Each row comes from the steps of one walk. Every step used is in the known rows, and no mark comes twice. Write the walk behind each row, first mark first.
In the rows, 128 means zero.
Known rows
u, z, e, n: [133 161 151 136 164 121 153 136 126  84 135  97 104  70 119 138 141 140
 135 133 122  67 143 130 157  42 131 126  72 139 145  87 102  89 122 110
 136 113 121 155 105 119 125 142 139 148 135 163 158 146 102 121 121 131
 106 159 128 106 158 100 107 132 143 165 138 147 116 113 102 120 153 165
  89 168 114]
n, e, t: [123 146 165 138 102 125 178  79 152 118 105 129 119  24 131 139 118 147
 122 150 110 159 170  95 177  93 149 144 189 127 125 129 132  94 126 129
 138 136 108 145 100 123 128 149 109 111 114  95 141 162  46 109 112 103
  89 167 106 130 252 103 106  98 148 154 102 119 123 116 102 113 162 125
 118 146 127]
u, z, t, e, n: [128 178 166 152 176 122 179 126 145  80 125 109 109  67 146 146 153 145
 132 121 120  67 150 109 190  20 141 149  62 139 123 107  97  87 121 107
 143 122 119 160 105 121 119 164 131  96 128 158 188 161  71 106 120 117
  83 188 115 116 206  88 112 128 149 178 137 155 109  97 108 107 147 139
  98 154 118]
z, e: [119 144 145 137 179 124 140 147 117 147 147 133 128 104 101 139 117 129
 134 183 117 130 111 152 136  55 108 119  81 134 158 119 141 106 115 126
 143 128 123 149 124 125 124 125 129 162 126 141 119 157 112 137 126 152
 121 141 119 124  91 136  93 108 129 128 136 166 127 151 119 144 129 173
 160 143 124]
a, u, n, e, z, t: [125 161 166 205 151 123 174 130 132 153 117 138 115  42 114 129 120 168
 128 156 116 116 159 135 171  36 130 126 151 137 143  86 109 103 103 116
 141 141 101 136 111 116 128 147 123 138 118 116 167 190  83 148  75 128
  77 157 108 131 184 111 106 102 145 199 139 167 130 136 102 127 137 157
 155 134 136]
g, z, t: [121 169 137 194 161 124 160 144 105 165 133 169 118  72 139 133 118 128
 124 163 138 112 138 136 140  72 110 134  46 139 154 111 147  96 120 138
 149 119 101 147 130 124 152 133 132 104 134 131 177 197 104 146  84 140
  92 114 121 109 116 130  98 119 122 175 135 193 152 123 113 122 134 111
 161 116 126]
t, e: [117 146 149 120 175 125 163 127 145 107 124 132 130 134 141 150 144 133
 134 138 114 145 118 107 161  57 136 145 100 132 106 150 139 112 125 126
 143 143 123 148 119 130 105 152 124  87 125 127 145 132  93 112 148 114
  97 187 107 128 174 108 121 127 140 121 124 146 113 121 121 123 138 126
 157 133 136]
a, u, n: [133 129 150 190 134 137 128 146 129 132 112 109 104 170 102 114 144 144
 143  41 114 125 163 127 153  88 118  80 163 139 114  99  77 119 126 109
 118 142 133 118 115 113 122 134 119 126 134 155 187 160 147 131 106 106
 142 147 137 109 120  45 158 124 144 171 161 163 114 119 114 134 103 171
 174 143 123]
z, e, n: [133 165 157 119 164 126 136 129 130  99 144 109 110  55 115 138 140 138
 128 143 121  58 141 130 159  52 135 132  74 134 147 102 101  91 120 113
 136 107 132 157 114 120 127 137 123 141 125 144 158 159  94 117 110 137
 118 153 130 115 146 127  99 120 135 155 129 155 113 118 115 125 156 166
  98 157 102]
g, z, e: [120 156 130 137 177 122 146 150  97 144 145 152 117  98 111 143 126 124
 130 182 123 130 120 140 117  58 110 118  44 139 154 113 171  86 121 143
 150 120 112 159 125 127 134 124 130 136 140 119 141 168 118 146 108 144
 105 128 122  95  93 136  90 126 124 136 123 188 145 138 106 139 159 141
 173 140 123]
z, u: [134 147 145 135 173 150 141 162 127 126 121 133 132  73  77 125  90 142
 128 129 123 148 126 149 163 118 110 126  91 140 150 125 120  83 117 110
 147 105 110 154 126 122 138 133 118 176 118 138 103 167 144 136 117 145
 116 139 115 124 128 113 105 116 110 134 130 126 116 107 124 145 114 148
 167 130 128]
z, u, n, e: [112 103 160 178 157 139 183 112 149 125 111 148 103 103  96 137 106 138
 146 128  95 209 148 104 163  69 120 119 131 141 113 116 123  61 120 112
 169 145 106 132 102 113 114 150 113 124 110 126 143 157 108 122 124 105
  76 170  99 125 188  73 118 100 144 154 138 127 129 160 113 125 123 147
 162 155 141]
t, e, z: [130 157 135 100 149 113 158 121 136  81 114 108 129  67 136 136 161 164
 117 135 124  91 138 117 154  58 165 153 155 130 110 101 127 115 118 133
 125 140 120 147 114 129 117 161 130 116 139  97 137 118  95 125 112 111
  75 179 111 122 224 130 122 139 145 139  97 124 122 122 103 114 181 123
 118 134 143]
e, t, z, u, n: [127 141 159 165 169 151 179 147 128  95  93 110 115  85  90 119 147 147
 132  53 126 124 150 135 195  35 126 116 107 151 125  91  81  67 116 116
 145 140 116 151 100 115 145 166 122 123 142 170 169 180 118 121  97 109
  77 161 115  98 173  39 129 108 133 163 138 147 122 120  96 115 119 143
 189 141 132]
t, z, e, n, u: [124 158 170  90 146 135 154 142 125  97 118 126 138  53  88 141 113 145
 129 103 119 142 189 114 185  83 150 166 142 126 115 130 140 100 127 117
 148 119  95 156 108 129 124 150 116 155 100  42 129 139  77 128 128 109
  72 161 110 105 145 101 108 132 119 177 114 168 116 106  88 123 151 118
 170 161 135]
u, n: [123 111 133 181 136 129 144 123 129 112 118 116 105 147 119 118 153 124
 138  58 121 113 137 123 144  71 120 101 113 140 116  91  88 104 130 126
 133 147 139 118 114 115 131 146 125 106 140 180 188 147 134 118 116 106
 116 136 132 110 134  63 146 117 142 152 147 146 134 152 119 111 108 148
 137 137 128]
g, z, t, e, n, u, a: [128 131 161 185 147 107 183 134 117  99 128 151 120  46  95 133 104 149
 138  63 101 144 181 114 167  62 136 152 110 138  96  95 112 105 152 126
 151 140 121 142 104 133 118 160 121 129 115  74 158 167 108 140 144  83
  66 186 114  88 152  57 138 131 146 197 123 190 153  73  97 113 126  75
 151 156 144]
n, e, z, t: [121 158 155 184 150 117 175 121 132 148 123 144 123  21 125 135 115 158
 122 189 121 115 144 137 164  47 134 148 132 133 148  96 127 104 104 125
 148 137 100 140 115 121 132 147 127 135 116 111 147 178  73 146  84 136
  68 148 104 137 188 142  94 101 138 183 126 149 135 146 108 121 145 138
 132 130 138]
a, u, n, e: [117 107 164 180 134 132 165 111 150 140 110 138  98 139 108 137 117 145
 150 115  91 208 166  96 152  89 126 104 185 134 101 124 121  93 123 110
 148 154 112 119 105 115 102 139 113 117 111 107 157 142 111 128 123  96
 100 172 109 126 176  70 136 111 155 164 146 140 119 146 113 134 127 154
 173 156 138]

Which walk is each row?
[135 173 164 107 175 158 178 162 126 105  91 120 140  40  86 127 118 162
 119 117 135 146 146 143 203  78 137 148 122 144 141 127 118  74 110 115
 144 117  98 177 109 127 148 157 125 154 131 115 102 175 105 132 101 132
  72 165 106 114 180  92 103 118 114 143 115 127 112  77  96 132 141 122
 205 133 135]
e, t, z, u
[112 176 155 163 196 122 185 138 128 133 129 161 123  94 148 154 137 133
 130 162 121 133 126 112 169  19 125 150  45 139 125 138 152  89 119 132
 159 137 106 161 120 128 121 157 127  70 129 128 180 183  77 125 119 122
  72 176 102 116 164 107 100 120 136 156 129 194 132 119 111 119 141 115
 178 123 132]
g, z, t, e
[139 168 159 141 160 123 144 147 126  95 131  94 103  80 110 136 137 150
 137 123 117  76 156 132 163  53 129 114  96 139 146  89  97  94 120 102
 128 111 118 156 106 119 119 138 135 160 132 150 160 148 109 126 116 132
 117 163 130 106 152  89 113 135 144 175 143 155 106  96 101 131 152 176
 107 171 111]
a, u, z, e, n
[128 173 162 134 135 124 160 113 130 125 123 113 126  19 113 135 126 144
 119 156 121 106 147 133 177  49 130 132 133 132 158 112 121 102 119 131
 130 125 118 160 107 123 139 141 118 142 129 134 147 184  57 119 104 133
 110 155 116 119 187 110  89  95 138 151 110 150 119 115  99 125 152 157
 134 145 115]
z, e, t
[125 158 156 105 141 127 146 135 119 102 128 138 128  47  91 140 105 137
 129 104 116 137 192 108 166  99 142 158 119 125 119 123 151  93 133 123
 151 108  92 154 113 127 128 143 113 151 101  46 148 148  86 129 123 108
  83 148 114  96 139 104 105 137 117 182 110 180 125 106  90 121 156 115
 155 161 129]
g, z, e, n, u
[127 167 157 152 132 117 180 122 125 113 114 104 122  39 116 133 127 146
 125 141 121 113 149 133 176  40 126 124 132 138 156  96 121  94 122 129
 129 131 110 157  97 121 138 148 133 150 139 152 147 169  64 121 114 128
  95 160 114 111 200  82  97 107 146 160 118 143 124 114  87 116 152 157
 124 157 126]
u, z, e, t
[129 144 156 100 113 132 138 125 135  93 119 127 132  58  98 133 107 140
 127  75 119 137 195 103 171 132 151 162 159 120 106 129 129 113 137 117
 139 113 101 139 114 128 124 144 111 146  95  50 139 127  91 121 132 100
  95 147 118 111 157 101 124 138 119 177 114 148 119 100 101 116 142 109
 131 153 132]
e, n, u
[133 147 151 123 166 140 166 141 136 109 110 131 126  21  76 129  96 168
 123 153 115 156 145 136 169  97 134 139 138 138 139 104 125  69 110 111
 152 115  97 157 113 121 131 148 117 181 116  99  89 153 120 141 101 131
  76 161 101 124 197 123  99 117 123 147 110 107 120 117 106 138 156 142
 150 140 141]
n, e, z, u
[129 166 171 110 175 157 190 153 133 106  90 129 135  35  88 134 111 164
 123 135 126 175 151 132 205  72 139 151 130 144 136 132 128  66 109 113
 154 124  90 176 104 126 140 159 121 148 123 100  97 174  93 131 104 126
  60 175  96 117 200  89 100 112 118 145 114 122 110  86  95 134 147 120
 208 138 139]
n, e, t, z, u
[139 124 150 172 172 115 179 148 123  94 122 128 123  48  75 122 106 168
 135  86 102 135 137 149 159  58 129 128 119 147 117  76  88 100 136 118
 140 140 134 144 107 130 121 158 127 170 133 123 107 162 148 148 135 107
  83 193 113 104 168  72 135 123 146 156 121 139 140  81 110 131 123 109
 149 144 148]
t, e, z, u, a
[128 128 135 112 117 114 160  99 140 101 112 123 119  53 127 135 136 165
 121 159 114 135 154 110 136  96 164 148 195 127 113  97 139 108 117 130
 135 140 108 131 110 126 116 148 125 135 125  69 113 111  97 137 104 109
  71 159 107 128 229 144 119 130 145 148  98 104 133 144 103 119 186 122
 108 143 147]
n, e, z
[137 111 147 188 162 123 164 152 119 118 129 138 122  74  72 118  91 150
 140  86 105 153 133 154 148  94 111 120 106 146 123  89  89 106 142 115
 141 134 138 136 114 129 126 144 127 177 126 143 105 166 164 148 142 116
 108 167 122 108 119  70 136 118 137 151 135 139 141  83 122 136  97 112
 152 141 141]
z, u, a
[132 172 163 101 175 133 152 139 125  88 130 104 117  62 120 142 157 146
 126 143 128  66 145 131 171  33 149 145  83 137 140 109 106  91 115 115
 138 117 125 168 109 125 128 148 130 128 132 129 148 155  89 122 108 131
  92 164 124 108 155 119 103 127 134 152 126 155 112 106 105 124 166 148
 132 155 109]
t, z, e, n
[132 176 163 156 132 121 172 133 125 121 111 100 120  46 107 132 124 156
 128 132 116 120 163 134 181  48 125 114 156 137 155  99 116 103 120 121
 122 129 106 158  98 120 134 142 130 157 135 148 150 173  69 127 110 128
 108 166 118 111 194  72 102 111 147 171 126 153 116  94  85 129 149 169
 145 158 124]
a, u, z, e, t
[123 115 125 150 109 116 172 150 118 101 102 121 131 136 113 128 106 135
 144  78 121 184 167 115 147 125 124 131 151 133 107 105 145 115 139 123
 137 141  87 124 103 127 121 147 151 163 127 103 124  91 124 134 158 104
  77 142 115 104 154  58 143 157 136 171 138 129 138 113  85 113 123 111
 133 163 166]
n, u, z
[122 148 168 111 133 139 204 116 136  94  80 118 125  76 137 139 165 156
 125 112 129 160 165 102 193  45 167 154 181 138 103 127 126  90 117 133
 139 161 104 156  92 130 134 171 130  83 140  85 143 145  60 118 105  93
  43 181 102 112 236  76 126 119 145 151 113 130 126 110  83 109 167  94
 192 143 144]
u, n, e, t, z
[122 170 168 118 150 128 165 129 131  96 119 145 129  42 108 146 112 142
 128  94 117 140 195  93 188  80 149 172 111 126 104 134 146  90 134 121
 156 116  89 155 110 127 123 157 110 116  98  44 170 156  66 120 125  96
  65 168 105 101 176  91 110 136 122 191 110 182 119  94  90 112 152 100
 160 151 135]
g, z, t, e, n, u
[111 108 165 164 164 143 195 119 146 116 102 145 107 102  98 140 116 145
 145 125 101 213 149 104 174  56 129 127 134 143 105 120 127  59 116 114
 169 153 102 139  98 117 115 158 118 117 115 116 137 152 105 125 122 102
  57 177  96 120 193  68 120 105 144 152 137 128 128 152 105 125 131 135
 187 153 146]
t, z, u, n, e
[128 169 146 178 150 119 157 136 121 143 126 132 129  30 127 125 127 156
 117 161 134  74 138 151 160  54 130 142 114 134 157  87 112 117 106 127
 134 130 109 140 122 123 141 145 132 142 128 130 154 178  88 147  78 145
  87 133 117 131 162 144 100 110 133 179 128 158 137 136 111 121 138 140
 128 121 132]
e, z, t
[126 130 150 164 182 153 172 159 124  99 100 116 115 118  89 119 144 143
 137  57 127 133 139 138 181  46 121 113  92 151 122  94  85  71 116 115
 148 139 119 146 107 116 140 160 126 126 142 167 159 169 140 126 104 113
  82 156 118 101 144  48 133 115 129 154 145 146 126 128 103 120 110 141
 193 139 135]
t, z, u, n
[131 164 156  89 129 139 177 131 127  94  87 109 139  75 141 134 165 155
 116 112 144 125 157 119 184  73 167 160 175 134 117 133 128 113 118 136
 127 146 110 161 103 136 143 161 136  97 146  93 129 142  73 124 104 108
  65 163 115 112 206  96 125 130 133 139 107 130 122  88  88 113 166  89
 183 130 138]
e, t, z
[122 155 166  92 130 138 197 118 137 100  84 122 133  72 141 142 156 158
 122 134 131 164 163 104 187  68 171 164 187 133 108 141 141  99 115 135
 139 154 100 161  97 134 132 164 132  91 135  73 121 138  60 122 110 101
  47 179 102 119 233  95 119 122 139 142 104 123 122 100  85 114 174  89
 186 140 142]
n, e, t, z
[138 129 159 167 162 128 188 154 118 101 108 129 128  54  78 120 109 164
 133  77 112 151 145 149 176  66 130 133 128 149 119  91  89 100 137 119
 140 142 131 152 102 133 134 159 131 160 136 125 102 171 137 146 131 105
  77 185 115 101 160  56 134 120 141 156 126 143 140  62 103 130 116  93
 179 144 146]
e, t, z, u, a
[109 161 164 176 186 120 200 147 137 121 117 141 132 104 133 151 121 140
 141 139 112 160 138 115 191  17 121 150  81 139 118 131 139  95 120 120
 158 148  95 152 107 125 109 166 135 106 118 133 165 155  68 123 144 117
  58 192  94 123 178  75 110 122 142 171 141 173 121 121  99 115 117 128
 175 141 151]
n, u, z, t, e
